Known rows, with every step that occurs
a/z/p: [-1.22  0.92  0.37  0.68  1.57 -8.09  0.00  0.85  0.59  2.40 -0.11 -0.49
  1.49 -0.06  0.01 -0.92  1.93  1.32 -2.68  0.08  1.49 -0.17 -1.40  0.83
 -0.06]
y/m/p/x/a: [-0.53  1.07  0.71  0.45  1.13 -0.49 -0.74 -0.14  0.24  1.82  0.53  0.66
  1.01  0.36  3.07 -0.12  3.31 -1.55 -1.65 -0.91 -2.29 -1.20 -1.33  0.78
 -0.03]
y/m/p/x: [-0.80  0.67  0.70  0.89  1.22 -1.27 -0.73 -0.57  0.51  1.26  0.26  0.15
  0.43  0.00  2.17  0.14  1.74 -0.60 -2.15 -1.22 -0.10 -0.36 -0.84  0.86
 -0.08]
y/m/p/a/z: [-0.88  0.97  0.79 -0.59  0.86 -6.03 -0.50 -0.83  1.75  2.29  0.22  0.73
  0.54  0.64  1.90 -0.46  2.64 -1.26 -4.96 -0.67  0.28 -0.12 -0.63  0.44
  1.06]
t/p/z/x/a: [-2.04  2.06  0.93  0.44  2.48 -4.34 -0.04  1.04 -0.34  4.83  0.06  1.17
  0.94 -0.58  1.04 -0.83  3.96 -0.22 -0.48  0.13 -2.34 -2.05 -3.36  0.23
 -1.07]
y/m/p/x/a/z: [-1.35  1.02  0.44  0.96  1.63 -5.76 -0.80 -0.54  0.34  1.88  0.65  0.87
  1.17  0.33  2.75 -0.30  3.98 -1.56 -3.32 -1.15 -0.98 -1.63 -1.38  1.44
  0.71]
t/p/z/x: [-2.17  1.63  0.97  0.90  2.59 -5.02  0.06  0.64 -0.10  4.36 -0.17  0.62
  0.25 -0.92  0.22 -0.70  2.44  0.75 -0.87 -0.11 -0.11 -1.13 -2.93  0.30
 -1.13]
z/p/x/a: [-0.87  1.29  0.61  0.38  1.74 -2.71 -0.39  1.34 -0.68  2.57  0.50  0.05
  1.34 -0.22  1.76 -0.62  3.53 -0.04 -0.18 -0.31 -2.74 -1.61 -2.60  0.47
 -0.88]
t/p/a: [ 0.02  1.48  1.28 -0.73  0.90 -2.07 -0.04  1.11  1.40  2.52  0.41  0.78
  0.53 -0.18  0.95 -0.66  2.02  0.48 -1.84  0.40 -1.54 -0.79 -1.77 -0.41
 -0.52]
a/z/x/p: [-2.30  1.28 -0.35  1.48  2.24 -7.18 -0.32  0.74  0.20  1.89  0.38  0.45
  1.25 -0.71  0.74 -0.68  3.12 -0.28  1.06 -0.09  2.16  0.05 -2.34  0.53
 -0.05]
x/a/z: [-0.75  1.52  0.07  0.02  1.51 -5.18 -0.18  0.17  0.14  1.48 -0.17  0.45
  1.64  0.44  0.49 -1.28  2.74 -0.45  0.68  0.07 -1.21 -0.74 -1.01  0.61
  0.33]
z/a: [-0.76  0.88  0.83 -1.36  0.48 -1.10  0.10  0.41 -0.14  2.34 -0.36 -0.39
  0.80  0.36  0.59 -1.22  1.30  0.14  0.51 -0.06 -1.60  0.31 -0.91 -0.30
 -0.41]
x/a/p/t: [-0.26  1.24 -0.51 -0.07  2.47 -4.13 -0.33  0.77  1.01  1.79  0.29  0.69
 -0.43  0.76  0.44 -1.25  2.57 -2.84 -0.85 -0.44 -1.95 -2.62 -1.01  0.80
 -0.28]
z/p/a/x: [-0.86  1.01  1.05 -0.01  1.56 -4.11 -0.37  0.65  0.91  2.43  0.59  0.04
  1.54 -0.19 -0.50 -0.32  2.18 -1.32 -1.09 -0.28 -1.01 -0.74 -1.51  0.29
 -0.92]
m/p/t: [-0.39  0.91 -0.02 -0.11  2.54 -1.25 -0.15  0.51  0.73  1.70 -0.37 -0.29
 -0.48  0.66 -0.11 -1.51  1.31 -0.83 -2.12 -0.82  0.67 -1.34 -1.09  0.50
 -0.07]
a/z: [-0.90  1.14  0.15  0.55  1.48 -5.70 -0.03 -0.28  0.41  1.06 -0.38 -0.12
  0.88  0.07 -0.34 -1.16  1.11  0.49  0.37 -0.16  1.02  0.11 -0.61  0.61
  0.30]
m/p/z/x/a: [-2.17  1.88  0.68  0.23  2.79 -2.84 -0.22  0.67 -1.16  4.34 -0.41  0.56
  1.09  0.39  0.81 -1.32  4.22 -0.73 -0.60 -0.64 -1.22 -1.60 -2.40  0.31
 -0.48]
m/p: [ 0.09  1.11  0.72  0.32  1.33 -0.26 -0.10  0.91  0.29  1.41 -0.48 -0.41
  1.17  0.64  0.35 -0.96  1.32  0.87 -0.63 -0.24  1.12  0.12 -0.40  0.33
 -0.17]
t/p/x: [-0.51  1.20  0.99  1.16  1.66 -2.28 -0.20  1.08  0.33  1.55  0.51  0.50
  0.56 -0.87  1.10 -0.37  1.77  0.89 -0.30 -0.36 -0.54 -1.43 -2.13  0.68
 -0.86]
x/p/m: [ 0.37  1.59 -0.13  1.01  0.91 -2.18 -0.42  0.26 -0.26  1.41 -0.04  0.32
  0.03 -0.57  2.87 -1.04  2.28 -1.79 -1.06  0.62  0.31 -0.29 -1.90  0.04
 -0.02]
x/a: [ 0.02  1.59  0.38 -0.43  1.04  0.05 -0.11  0.52 -0.04  1.34 -0.20  0.21
  1.36  0.48  0.74 -0.97  2.07 -0.43  2.22  0.28 -2.53 -0.31 -1.03 -0.13
 -0.42]
z/x/a: [-1.88  1.43  0.58  0.13  1.39 -0.81 -0.24  0.31 -0.61  2.01  0.03  0.42
  1.48  0.04 -0.17 -0.61  2.73 -0.50  3.68 -0.02 -2.95 -0.22 -1.76 -0.30
 -0.68]
a/p: [ 0.06  1.06  0.32  0.90  1.28 -4.02 -0.16  0.77  0.86  1.01 -0.10  0.01
  0.80  0.43  0.07 -0.52  1.14 -0.19  0.24 -0.10  0.93 -0.28  0.12  0.63
 -0.47]

Rows
[-0.58  0.95  0.27  1.44  1.90 -4.48 -0.46  0.50  0.03  0.77  0.31  0.26
  0.19 -0.09  0.74 -0.32  1.83 -0.77  0.78 -1.00  0.26 -1.32 -0.66  1.07
 -0.64] -> a/p/x
[-2.34  1.41  0.71  0.67  2.75 -3.55 -0.14  0.25 -0.87  3.87 -0.69 -0.04
  0.52  0.03  0.01 -0.90  2.69  0.30 -0.82 -0.89  1.00 -0.64 -1.96  0.41
 -0.54] -> m/p/z/x
[-2.27  1.52  0.61  0.13  2.08 -3.24 -0.47 -0.59 -0.26  4.46 -0.14  0.83
  0.83  0.27  2.19 -0.42  3.99 -1.75 -2.49 -0.66 -1.75 -0.90 -2.07  0.46
 -0.25] -> y/m/p/z/x/a
[ 0.22  1.68 -0.07 -0.97  1.40 -1.75 -0.31  1.15  0.81  1.72  0.46  0.51
  0.42 -0.09  2.53 -0.80  2.72 -1.10  0.35  0.33 -0.42 -0.11 -1.83 -0.63
 -0.25] -> x/p/a
[-0.44  0.82 -0.44  0.45  2.57 -4.76 -0.25  0.32  1.26  1.31  0.00  0.16
 -1.04  0.43 -0.35 -1.13  1.01 -1.91 -1.31 -0.72  0.35 -1.82 -0.51  0.87
 -0.35] -> a/p/t
[-1.38  1.35  0.08  0.51  2.12 -5.50 -0.55 -0.11 -0.67  1.23  0.33  0.71
  1.02 -0.05  1.00 -1.10  3.40 -0.81  1.17 -0.83 -1.86 -1.81 -1.83  1.01
  0.19] -> p/x/a/z
[-1.14  0.65  0.77  0.11  1.33 -4.95 -0.36  0.78 -0.44  2.20  0.46  0.19
  0.39  0.18  1.22 -0.80  2.58 -1.09 -0.69 -1.05 -0.95 -1.58 -0.96  0.86
 -0.59] -> z/a/p/x
[-2.89  1.26  0.66 -0.31  1.92 -6.61 -0.34 -0.68  0.06  2.32  0.17  0.72
  0.41 -0.17 -0.68 -0.76  2.70 -0.70  0.70 -0.64 -1.07 -0.26 -2.02 -0.18
  0.24] -> p/a/z/x
[-0.54  1.24  0.98 -1.10  1.03 -3.07 -0.06  0.99  0.76  2.84  0.17 -0.19
  0.74  0.09  0.99 -0.89  2.21  0.39 -2.25  0.14 -1.52 -0.25 -1.87 -0.54
 -0.57] -> z/p/a
[-1.38  1.05  1.01 -0.22  2.43 -4.10 -0.21  0.39 -0.60  4.24 -0.35 -0.02
  1.20  0.44  0.34 -1.30  2.76 -1.65 -2.43 -1.04  0.61 -1.54 -1.12  1.17
 -0.51] -> m/p/z/a/x
[-0.11  0.80  0.73  0.40  0.51 -0.75 -0.27 -0.24  1.34  1.58 -0.17 -0.16
  0.96  0.50  1.64 -0.24  1.13 -0.18 -2.56 -0.31  0.52  0.80 -0.15  0.41
  0.02] -> y/m/p
[-0.37  1.81  0.01  0.12  2.45 -5.74 -0.21  0.78 -0.05  3.36 -0.30  0.73
  0.62  0.57  1.61 -1.28  3.42 -1.58 -1.02 -0.17 -1.18 -2.16 -1.18  0.87
 -0.50] -> x/a/p/z
[-0.40  1.57  0.47  0.04  2.45 -2.74 -0.03  0.54 -0.30  3.11 -0.95 -0.20
  0.36  0.45  0.95 -1.35  1.99  0.44 -2.29 -0.60  1.36 -0.78 -1.24  0.64
 -0.27] -> m/p/z
[-1.62  0.72 -0.35  0.21  2.67 -8.91 -0.06  0.40  1.02  2.65  0.00 -0.35
 -0.31 -0.02 -0.42 -1.65  1.90 -0.47 -4.09 -0.57  0.82 -1.57 -2.09  0.98
  0.07] -> a/z/p/t
[-2.78  0.94  0.33  1.09  1.93 -6.50 -0.20 -0.50 -0.21  1.69 -0.17  0.10
  0.96 -0.32 -1.28 -0.73  1.81  0.36  1.54 -0.49  0.58  0.27 -1.41  0.44
 -0.01] -> a/z/x
[-1.18  1.21  1.30  0.07  2.23 -5.82  0.00  0.77  0.23  4.80  0.17  0.60
  1.08 -0.52  0.57 -0.89  2.50 -1.17 -2.54 -0.25 -0.55 -2.06 -1.96  1.12
 -1.11] -> t/p/z/a/x
[-0.85  1.45  1.27 -1.16  1.57 -4.88  0.31  1.17  0.09  5.12 -0.28  0.37
  0.28 -0.24  1.81 -1.47  2.54  0.59 -3.55  0.19 -0.90 -1.56 -2.48  0.26
 -0.79] -> t/p/z/a
[-1.03  1.36  0.48 -0.92  1.56 -6.00 -0.19 -0.42  0.69  1.64 -0.05  0.52
  0.30  0.22  0.28 -1.17  1.93 -0.48 -0.49 -0.30 -0.74 -0.31 -1.09  0.05
  0.53] -> p/a/z
[-0.26  1.85 -0.60  0.04  2.72 -3.96 -0.13  0.87 -0.01  2.79 -0.35  0.13
  0.16 -0.42  2.61 -1.32  2.49 -0.58 -0.28  0.13  1.40 -0.56 -2.24  0.37
 -0.56] -> x/p/z
[-1.02  1.56  0.71  1.08  2.11 -6.73 -0.40  1.11  0.22  2.19  0.86  1.27
  1.26 -0.48  1.63 -0.76  3.94 -0.02 -1.57 -0.24 -1.49 -2.85 -2.58  1.29
 -0.08] -> t/p/x/a/z
[-0.55  1.66 -0.30 -0.55  1.90 -6.71 -0.36  0.73  0.98  1.76  0.52  0.76
  0.49 -0.13  2.34 -1.24  3.34 -1.14 -1.28  0.12  0.97 -0.64 -1.98  0.07
  0.56] -> x/p/a/z
[-0.45  0.93 -1.04  1.08  3.26 -3.44 -0.57  0.52  1.28  1.04  0.68  0.28
  0.02 -0.54 -0.09 -0.82  1.77 -3.54  0.70 -0.59  1.08 -1.66 -1.77  1.04
 -0.72] -> a/x/p/t
[-2.82  1.06 -1.12  0.95  3.49 -8.25 -0.43  0.23  0.60  2.10  0.56  0.53
 -0.60 -0.64  0.20 -1.28  3.06 -2.10 -0.59 -0.67  1.62 -1.43 -2.95  0.67
  0.11] -> a/z/x/p/t
[ 0.25  1.34  1.24  1.29  0.48 -2.56 -0.08  0.28  0.17  2.22 -0.10  0.66
 -0.03 -0.61  1.54 -0.82  1.47 -0.26 -3.08  0.70 -0.86 -1.07 -1.76  0.15
 -0.35] -> t/p/m
[-1.97  1.12 -0.85  0.55  3.07 -3.25 -0.34  0.59  0.51  2.10  0.44  0.27
 -0.76 -0.62  0.50 -1.04  2.47 -2.13  1.14 -0.50  0.19 -0.93 -2.93  0.06
 -0.66] -> z/x/p/t
[ 0.29  1.57  0.48  1.12  0.78 -3.99 -0.48  0.18 -0.42  1.86 -0.02  0.97
  0.37  0.44  1.92 -0.96  3.06 -2.86 -1.77  0.26 -2.27 -1.93 -0.77  0.52
  0.05] -> x/a/p/m
[-0.32  1.71  0.71  0.23  2.16 -4.31  0.19  0.88  0.50  3.61 -0.42  0.41
  0.31 -0.55  1.15 -1.00  1.69  0.97 -2.28  0.20  0.26 -1.33 -2.14  0.44
 -0.83] -> t/p/z
[-1.85  0.82  0.43  1.25  2.17 -8.41 -0.30  0.55 -0.19  2.07  0.33 -0.27
  0.94 -0.56  0.55 -0.76  2.63  0.81 -2.20 -0.80  0.86 -1.25 -2.21  1.22
 -0.14] -> a/z/p/x
[-1.51  1.34 -0.14  0.98  1.68 -2.32 -0.31  1.06  0.08  1.72  0.33  0.10
  1.01 -0.65  1.02 -0.42  2.46 -0.30  2.60  0.13  0.88  0.41 -2.34 -0.17
 -0.76] -> z/x/p
[-0.55  1.41 -0.08  0.60  2.53 -6.30 -0.09  0.35  0.14  2.85 -0.59  0.25
 -0.01  0.21  0.64 -0.98  1.72 -0.74 -1.14 -0.43  1.10 -1.22 -0.79  0.90
 -0.58] -> a/p/z
